Each row was made from one walk, in order. Every step used is in the known rows, and no mark comes twice. Write each row's walk.
Known rows:
soki-vada-lele-gopoke: [ 6.06  1.22  2.75 -0.91  1.69  5.30  2.92  0.40 -2.16  1.89  1.91 -1.72
  1.26 -0.07  1.12 -0.38  1.24  3.95 -3.56  1.30]
gilub-rumapi-terolo-soki-vada: [ 3.07  0.50  1.29 -0.30  0.46  6.43  3.36  3.32  0.19  2.99 -0.31 -0.76
 -0.39  1.62  1.48 -1.03  4.37  2.23 -3.65 -1.42]
terolo-rumapi-vada-soki-gilub: [-0.64 -1.41 -0.65 -0.85 -1.96  3.75  1.72  4.33  2.05  4.04  1.79 -0.41
  0.36  0.90  1.25  0.83  0.47  3.33 -1.14  0.44]
rumapi-terolo-soki-vada-lele: [ 4.23  0.01 -0.78 -2.03  3.50  6.11  4.20  1.17 -1.30  4.91 -0.17 -0.34
 -0.35  1.75  1.52 -2.06  5.35  4.18 -2.16 -0.52]
rumapi-terolo: [ 2.06 -0.89 -0.89 -0.46 -0.22  4.24  2.85  0.90 -0.09  4.06 -3.17 -0.45
 -1.32  1.61  1.87  1.31  0.91  3.12 -2.05 -1.00]
gopoke-rumapi-terolo-soki-vada: [ 1.34  1.18  0.40 -1.21  3.39  5.46  4.14  2.45 -0.72  5.12  0.10 -1.98
 -0.56  2.32  0.62 -0.81  3.13  3.04 -1.31 -2.69]
soki-vada-lele: [ 6.37  0.30  1.66 -0.69  2.39  5.50  4.04  1.10 -2.89  3.93  0.09 -1.76
  0.74  0.85  2.26 -0.04  2.95  3.65 -3.35 -1.19]
gilub-rumapi: [ 3.32 -0.86  1.13  1.22 -2.22  5.56  1.61  2.60 -0.58  2.13 -0.36 -0.45
  0.98  0.68  0.86  2.45  0.43  1.96 -4.14 -1.85]
vada-soki-gilub: [ 1.22 -0.34  0.54  0.04  0.76  5.11  2.47  3.84  0.93  4.35  1.38 -1.81
  2.51  0.71 -0.22  1.48  0.16  3.14 -0.02 -1.16]
gopoke-lele-gilub-rumapi-vada: [-0.54 -0.23  1.61  2.81 -1.47  5.05  1.76  2.00  1.07  2.79  3.37 -4.59
 -0.49 -0.47  0.19  0.07  0.52  2.22 -1.07 -3.42]
gilub-soki: [ 1.92 -1.00 -0.89 -1.78  1.97  2.70  1.98  1.79  0.84  4.75 -0.58 -2.23
  0.83 -0.44 -0.99 -0.70  0.98  3.35 -3.86 -1.59]
gilub-lele-gopoke-rumapi-terolo: [-1.10  0.26 -0.14  1.88 -3.10  5.01  1.99  1.14  2.29  0.06  1.05 -1.99
 -0.23  1.35 -0.18  3.13 -1.21  2.07 -1.08  0.13]
soki-vada-lele-gilub-rumapi: [ 5.63  2.27  3.20  2.62  0.06  6.14  2.78  0.46 -1.75  1.57  2.76 -1.35
  0.51  2.03  1.11 -0.10  1.51  3.08 -3.49 -1.31]
soki-gilub-rumapi: [ 1.54 -1.14  2.15  2.13 -1.12  4.00  1.81  5.21  0.32  2.05  0.70 -1.75
  1.62  0.79 -0.30  2.51  1.54  0.81 -3.23 -0.36]
rumapi-terolo-soki-vada-lele-gopoke: [ 4.02  1.08  0.42 -2.15  3.07  5.96  3.03  0.58 -0.49  2.96  1.60 -0.64
  0.16  0.91  0.52 -2.46  3.81  4.48 -2.22  1.90]
terolo-soki-vada-lele-gopoke-rumapi: [ 3.19  1.96  1.66 -1.50  4.25  6.29  2.59  1.62 -1.93  3.06  4.78 -1.80
  2.45  0.63 -1.33 -1.14  1.98  4.30 -1.78 -0.03]
gopoke-rumapi-vada: [-0.24 -1.92 -1.09 -0.50  0.57  3.99  2.83  1.38 -1.90  4.35  0.63 -2.67
  0.83  0.85  0.50  2.00  0.00  3.12 -1.91 -2.44]
lele-gopoke-rumapi: [ 1.11  0.84  1.50  0.11  0.28  4.54  1.35  1.15 -0.79  2.35  1.72 -1.71
  1.44  0.51 -1.18  2.23 -2.36  3.12 -1.88 -0.68]
soki-gilub-lele-gopoke-rumapi: [-1.78  0.18  1.62  2.78 -1.37  3.77  1.51  4.20  2.56  0.26  3.88 -4.06
  1.99 -0.16 -1.95  3.38 -0.88  1.23 -0.98  0.76]
gilub-lele-gopoke-rumapi: [-0.20  0.37  0.55  2.05 -2.40  5.25  1.40  1.67  1.75  0.26  2.76 -2.76
  1.40 -0.21 -0.79  3.32 -2.23  2.41 -1.98 -0.75]
lele-gopoke-rumapi-terolo-soki-vada: [ 1.00  2.18  1.36 -1.42  3.02  5.24  2.99  1.87  0.03  3.24  1.88 -2.09
 -0.04  1.33 -0.46 -1.16  1.41  3.41 -1.32 -0.28]
gilub-lele-gopoke: [ 1.38 -0.44  0.02  1.42 -2.88  5.19  0.99  1.19  2.43  0.46  1.28 -2.23
  0.83 -1.79  0.44  2.30 -1.10  3.03 -3.22  0.26]
gopoke-lele-gilub: [ 0.76  1.57  1.57  2.05  1.30  4.44  1.72  1.28  1.13  5.08  1.67 -4.08
 -0.96 -0.60 -0.05 -0.37 -0.76  3.68  0.32 -4.11]
terolo-soki-gilub-rumapi-vada: [-1.26 -3.04 -0.92  0.13  0.80  4.31  1.62  5.36  0.84  3.42  2.75 -2.27
  2.16 -0.41 -1.08 -0.06  4.24  1.95 -2.82 -0.05]

Write each row's walk:
[ 0.08 -0.89 -0.27  1.85 -1.90  5.93  2.51  4.31  3.46  2.28  2.35 -2.62
  2.29 -0.12  0.07  2.58  0.52  2.46  0.00 -1.33]
vada-soki-gilub-lele
[-0.29 -2.19 -0.73 -0.78  0.54  4.56  2.90  3.38  0.76  4.20  2.15 -2.56
  2.27  0.13  0.33  0.92  1.15  3.26 -0.18 -0.63]
rumapi-vada-soki-gilub
[ 5.05  0.99  2.09 -2.31  3.34  3.49  2.67  0.90 -0.44  2.26  2.81 -2.83
  1.70 -0.45 -0.88 -2.46  2.18  3.77 -4.31  1.49]
gilub-soki-vada-lele-gopoke
[ 2.90  0.35 -0.32 -1.87  3.26  5.36  3.82  2.10 -0.01  5.19 -1.34 -1.40
 -1.08  0.92  1.87 -1.98  4.05  3.70 -2.34 -1.55]
rumapi-terolo-soki-vada
[ 5.43  2.25  1.91  1.03  2.93  5.05  3.26 -0.85 -1.92  3.80  1.78 -2.10
 -0.23  1.18  1.46 -0.97  1.34  4.51 -2.40 -1.39]
soki-vada-lele-gilub
[ 2.72 -3.07 -2.19 -1.15  0.78  4.56  2.84  0.03 -2.50  4.07  0.54 -1.36
  1.03  0.28  1.39  0.76  2.33  4.12 -2.65 -0.48]
rumapi-vada-lele
[-0.35  1.60  0.65  0.41  0.31  6.11  3.01  2.41  2.41  1.14  2.84 -2.88
 -0.14  0.42 -0.08 -0.03  1.83  2.67 -1.29 -0.30]
gilub-lele-gopoke-rumapi-terolo-soki-vada
[-1.58 -0.73 -1.12  0.74 -3.45  6.83  1.99  0.96  2.23  0.18  5.16 -2.97
  2.68 -0.24 -0.46  2.86 -2.43  3.55 -0.07 -0.90]
gilub-lele-gopoke-rumapi-vada-soki
[ 2.09  1.04  1.30  2.94 -1.72  4.99  0.85  0.69  0.35  1.97  1.18 -1.00
  0.18  1.17 -0.01  1.40 -1.17  2.84 -3.35 -2.09]
lele-gilub-rumapi
[-2.16 -1.85 -2.45  1.19  0.16  4.49  2.45  4.62  4.17  3.36  0.53 -2.26
 -0.17  0.16 -0.31  0.49  4.19  2.11 -0.56  0.18]
rumapi-terolo-soki-gilub-lele
[-0.29  1.37  0.87  0.60  2.83  2.68  1.47  1.74  2.87  5.48  2.59 -5.26
 -0.52 -1.09 -2.20 -2.44  0.09  3.41 -0.54 -3.85]
gopoke-lele-gilub-soki
[ 4.87  1.96  2.48  2.47 -0.46  5.87  3.52 -0.09 -1.09  1.24  1.29 -0.60
 -1.27  3.75  1.85 -0.33  2.43  2.65 -2.78 -0.48]
soki-vada-lele-gilub-rumapi-terolo
[-1.64 -1.45 -0.96  1.34 -2.68  4.56  1.69  1.16  1.31  0.45  3.36 -3.69
  1.29 -0.91 -0.17  2.92 -1.16  2.60 -2.03 -0.19]
gilub-lele-gopoke-rumapi-vada
[ 5.29  0.19  0.87 -2.10  3.94  3.64  3.79  1.46 -1.12  4.21  0.92 -2.75
  1.19  0.51  0.24 -2.17  3.77  3.41 -4.15 -0.76]
gilub-soki-vada-lele
[ 0.24 -3.45 -1.30 -0.02  1.21  5.14  1.98  4.52 -0.53  3.12  4.12 -1.33
  2.99  0.49 -1.40 -0.08  5.57  2.48 -2.45  1.04]
terolo-soki-gilub-rumapi-vada-lele
[-1.07  0.59 -0.70 -1.09  1.73  5.03  1.36  1.36  0.84  3.47  1.45 -0.62
  0.35  1.57 -1.91  0.15 -0.04  3.59 -0.63  0.02]
lele-gopoke-rumapi-terolo-soki
[-1.25 -0.26 -0.19 -0.49  3.12  4.39  2.03  3.02  0.42  3.15  4.08 -0.81
  1.80  2.51 -3.27  0.02  2.53  3.08  0.71  2.58]
vada-lele-gopoke-rumapi-terolo-soki-gilub
[ 3.05  2.46  1.46 -0.23  4.10  2.46  2.72  0.50  1.11  4.34  1.44 -4.05
 -0.50 -0.05 -0.36 -2.97  0.87  3.90 -3.59 -2.06]
lele-gilub-soki-vada
[ 2.77  0.40  0.32  2.75 -1.93  5.79  1.81 -0.58 -0.35  1.37  0.99  0.76
 -0.90  3.89  0.40  0.97  0.88  3.07 -2.19 -0.23]
vada-lele-gilub-rumapi-terolo
[ 0.74 -0.03 -0.34  1.66 -2.63  6.81  1.37  0.18  0.94  1.82  3.69 -1.18
  1.36  1.26  0.30  0.84 -1.37  3.88 -1.52 -2.38]
lele-gilub-rumapi-vada-soki
[-4.57 -1.88 -1.45  0.92  0.45  4.09  1.38  4.45  3.03  1.51  5.86 -4.52
  2.49 -1.50 -2.69  1.06  1.82  2.42 -0.44  0.99]
terolo-soki-gilub-lele-gopoke-rumapi-vada
[-0.33 -0.73  0.99  2.26 -1.70  3.61  1.18  3.83  3.33  0.39  2.46 -3.41
  1.39 -1.68 -0.68  2.25  0.15  1.92 -2.01  1.85]
soki-gilub-lele-gopoke
[ 1.24 -2.46  1.38  1.03 -1.23  4.16  1.44  3.18 -0.55 -0.24  4.53 -1.73
  2.69  0.14 -0.98  1.52  2.30  1.81 -3.21  3.67]
soki-gilub-rumapi-vada-lele-gopoke
